What can hang from each mark:
k718: k229
k16: k967
k901: k568 k967
k967: k16 k730 k901
k229: k718 k730 k957
k730: k229 k967

Each row was made from one small tree. The marks that hang from a mark follow it in brackets, in the order of their numbers. Every link used is in the known rows. Write each row's tree.
Known rows:
k901{k568}: [-0.005  2.033  0.670 -0.748  7.788  0.832  0.126  2.103 -3.183 -3.020
 -0.763  2.484  1.697 -2.628 -3.034]
k901{k568 k967{k16 k730{k229}}}: [-0.193 -0.133 -0.377 -2.840  4.913 -1.481  1.759 -0.895 -1.697 -0.106
 -1.235  0.729  0.099 -1.319 -1.601]
k16{k967}: [ 0.350 -1.430  0.832  0.850  1.762  0.330  0.109 -0.546 -2.831 -2.886
  1.604  1.833  3.827 -0.986 -1.427]
k16{k967{k730{k229} k901}}: [ 0.587 -3.002  1.560 -0.056 -1.659 -1.379 -0.598 -3.066 -1.060 -1.338
  0.023 -1.200  2.822  2.663 -1.140]
k16{k967{k730{k229{k957}} k901}}: [-0.355 -2.710 -0.935  1.112 -3.823 -1.030  0.554  0.247  1.054 -1.443
  1.234 -0.631  1.384  1.440  1.544]
k901{k568 k967{k16 k730}}: [-0.172  1.316 -0.580 -2.341  5.386  0.024  1.663  0.008 -1.616 -1.435
 -1.480 -0.508  1.976 -3.052 -3.769]
k967{k16 k730{k229{k718 k957}}}: [-0.265  0.736 -0.861  0.414 -4.259  2.346 -1.922  2.114  2.421  2.314
 -0.683 -1.710 -0.452  0.745  5.093]
k901{k568 k967{k730}}: [ 0.888  0.275 -0.126 -2.788  5.467 -0.917  2.007  0.586 -2.409 -2.801
 -0.746  1.804  1.175 -3.748 -4.184]
k901{k568 k967{k16}}: [-0.040  1.349  0.320 -2.056  7.498 -0.242  1.609  0.217 -2.763 -0.720
 -0.270  1.444  1.941 -3.318 -3.373]
k901{k568 k967{k16 k730{k229{k718}}}}: [ 1.357  0.008  0.460 -3.392  0.197 -0.339  0.429 -2.623  0.048  2.661
 -0.251  1.119 -0.566 -0.811  1.648]
k967{k16 k730 k901}: [-0.767  1.709  2.112  0.282  2.432  1.743 -2.405 -0.198 -0.324 -0.565
 -4.159 -5.657  4.517  1.832 -4.345]
k730{k229 k967}: [ 0.635 -1.115  1.123  0.742  2.834 -1.745 -0.508 -0.906 -3.348 -1.639
 -0.855  2.176 -1.357  1.326 -2.034]
k718{k229{k730{k967{k16 k901}} k957}}: [-2.415  0.441 -0.959  3.214  0.083 -0.335  0.389  0.553  1.010  0.672
  0.127 -2.405 -2.813  1.328 -2.336]
k16{k967{k730{k229} k901{k568}}}: [ 0.290 -1.682  0.691 -1.196  0.729 -2.079  1.003 -2.781 -0.783 -1.568
  0.722  1.098  1.810  1.270 -1.135]
k16{k967{k730{k229}}}: [ 0.444 -2.769  0.256 -0.171 -0.613 -0.787  0.210 -1.521 -1.908 -2.199
  0.773  0.986  1.995  1.106 -0.024]
k229{k718 k730{k967} k957}: [ 0.702  0.596 -0.839  1.424 -3.389  1.502  0.179  1.560  1.039  0.949
  1.561  1.281 -3.092 -1.234  2.315]
k967{k16 k730{k229{k718 k957}} k901}: [-0.046  0.696  0.597  0.390 -4.886  1.665 -2.563  0.642  3.393  3.375
 -1.285 -3.701  0.320  2.416  3.388]

Which tree is each row?
[ 1.759 -1.456  1.675 -1.777 -3.835 -0.916 -0.183 -4.193  1.009  1.057
  1.737  1.478  1.189  1.520  2.030]	k16{k967{k730{k229{k718}} k901{k568}}}
[-0.247  1.602 -0.052  0.247 -2.152 -0.800 -0.367 -0.916  2.199  3.032
  0.749  1.127 -2.911  1.259  3.395]	k730{k229{k718 k957} k967{k16 k901{k568}}}
[ 0.850 -0.255 -0.820  0.026 -4.042  1.505 -1.561  2.616  1.721  1.063
  0.017  0.553 -1.308  0.150  4.278]	k967{k730{k229{k718 k957}}}
[-1.722  1.809 -1.207 -0.248  1.809  0.026  0.266  2.566  1.543  0.070
 -1.701 -2.022  0.086  0.645  0.313]	k967{k16 k730{k229{k957}} k901{k568}}
[-0.581  2.849 -0.405  0.539 -2.054  0.988  0.654  0.004  2.719  2.854
  0.893 -0.837 -2.525 -0.436  1.654]	k229{k718 k730{k967{k16 k901{k568}}} k957}
[ 0.971 -2.437 -1.342  0.657 -7.568  0.517 -0.137  0.067  1.947  0.511
  3.007  1.935 -0.163  0.066  6.243]	k16{k967{k730{k229{k718 k957}}}}
[-0.481  1.706 -1.086  1.718 -3.544  2.257 -0.214  0.980  1.875  2.333
  0.794 -0.926 -2.215 -0.582  2.723]	k229{k718 k730{k967{k16}} k957}
[-1.195 -0.607 -0.616  2.766  0.168 -1.202  0.714  0.907  0.269 -0.779
  0.811 -0.180 -3.445  0.490 -2.894]	k718{k229{k730{k967{k901}} k957}}
[ 0.976 -0.649 -0.460  1.202 -3.809 -0.383 -0.772  0.769  0.505  1.079
  1.350  3.088 -3.465  0.549  4.142]	k730{k229{k718 k957} k967}
[-1.026  3.004  1.249 -0.991  4.524  1.258 -0.817  0.207 -0.293 -1.014
 -3.409 -3.723  3.313  0.177 -4.084]	k967{k16 k730 k901{k568}}
[-0.643  1.275  2.404  1.251  2.524 -0.072 -1.613 -1.920 -1.470 -0.420
 -2.617 -3.053  2.317  2.018 -4.912]	k730{k967{k16 k901}}
[ 1.832 -2.080 -0.933 -1.480 -4.108 -0.311  0.287  0.675  1.307  1.516
  1.239  1.689 -1.810 -1.471  3.385]	k901{k967{k730{k229{k718 k957}}}}
[-1.550 -0.545 -2.162  2.928  1.059 -0.607  1.376  2.558 -0.697 -1.749
  1.392  1.852 -4.492 -1.072 -1.436]	k718{k229{k730{k967} k957}}
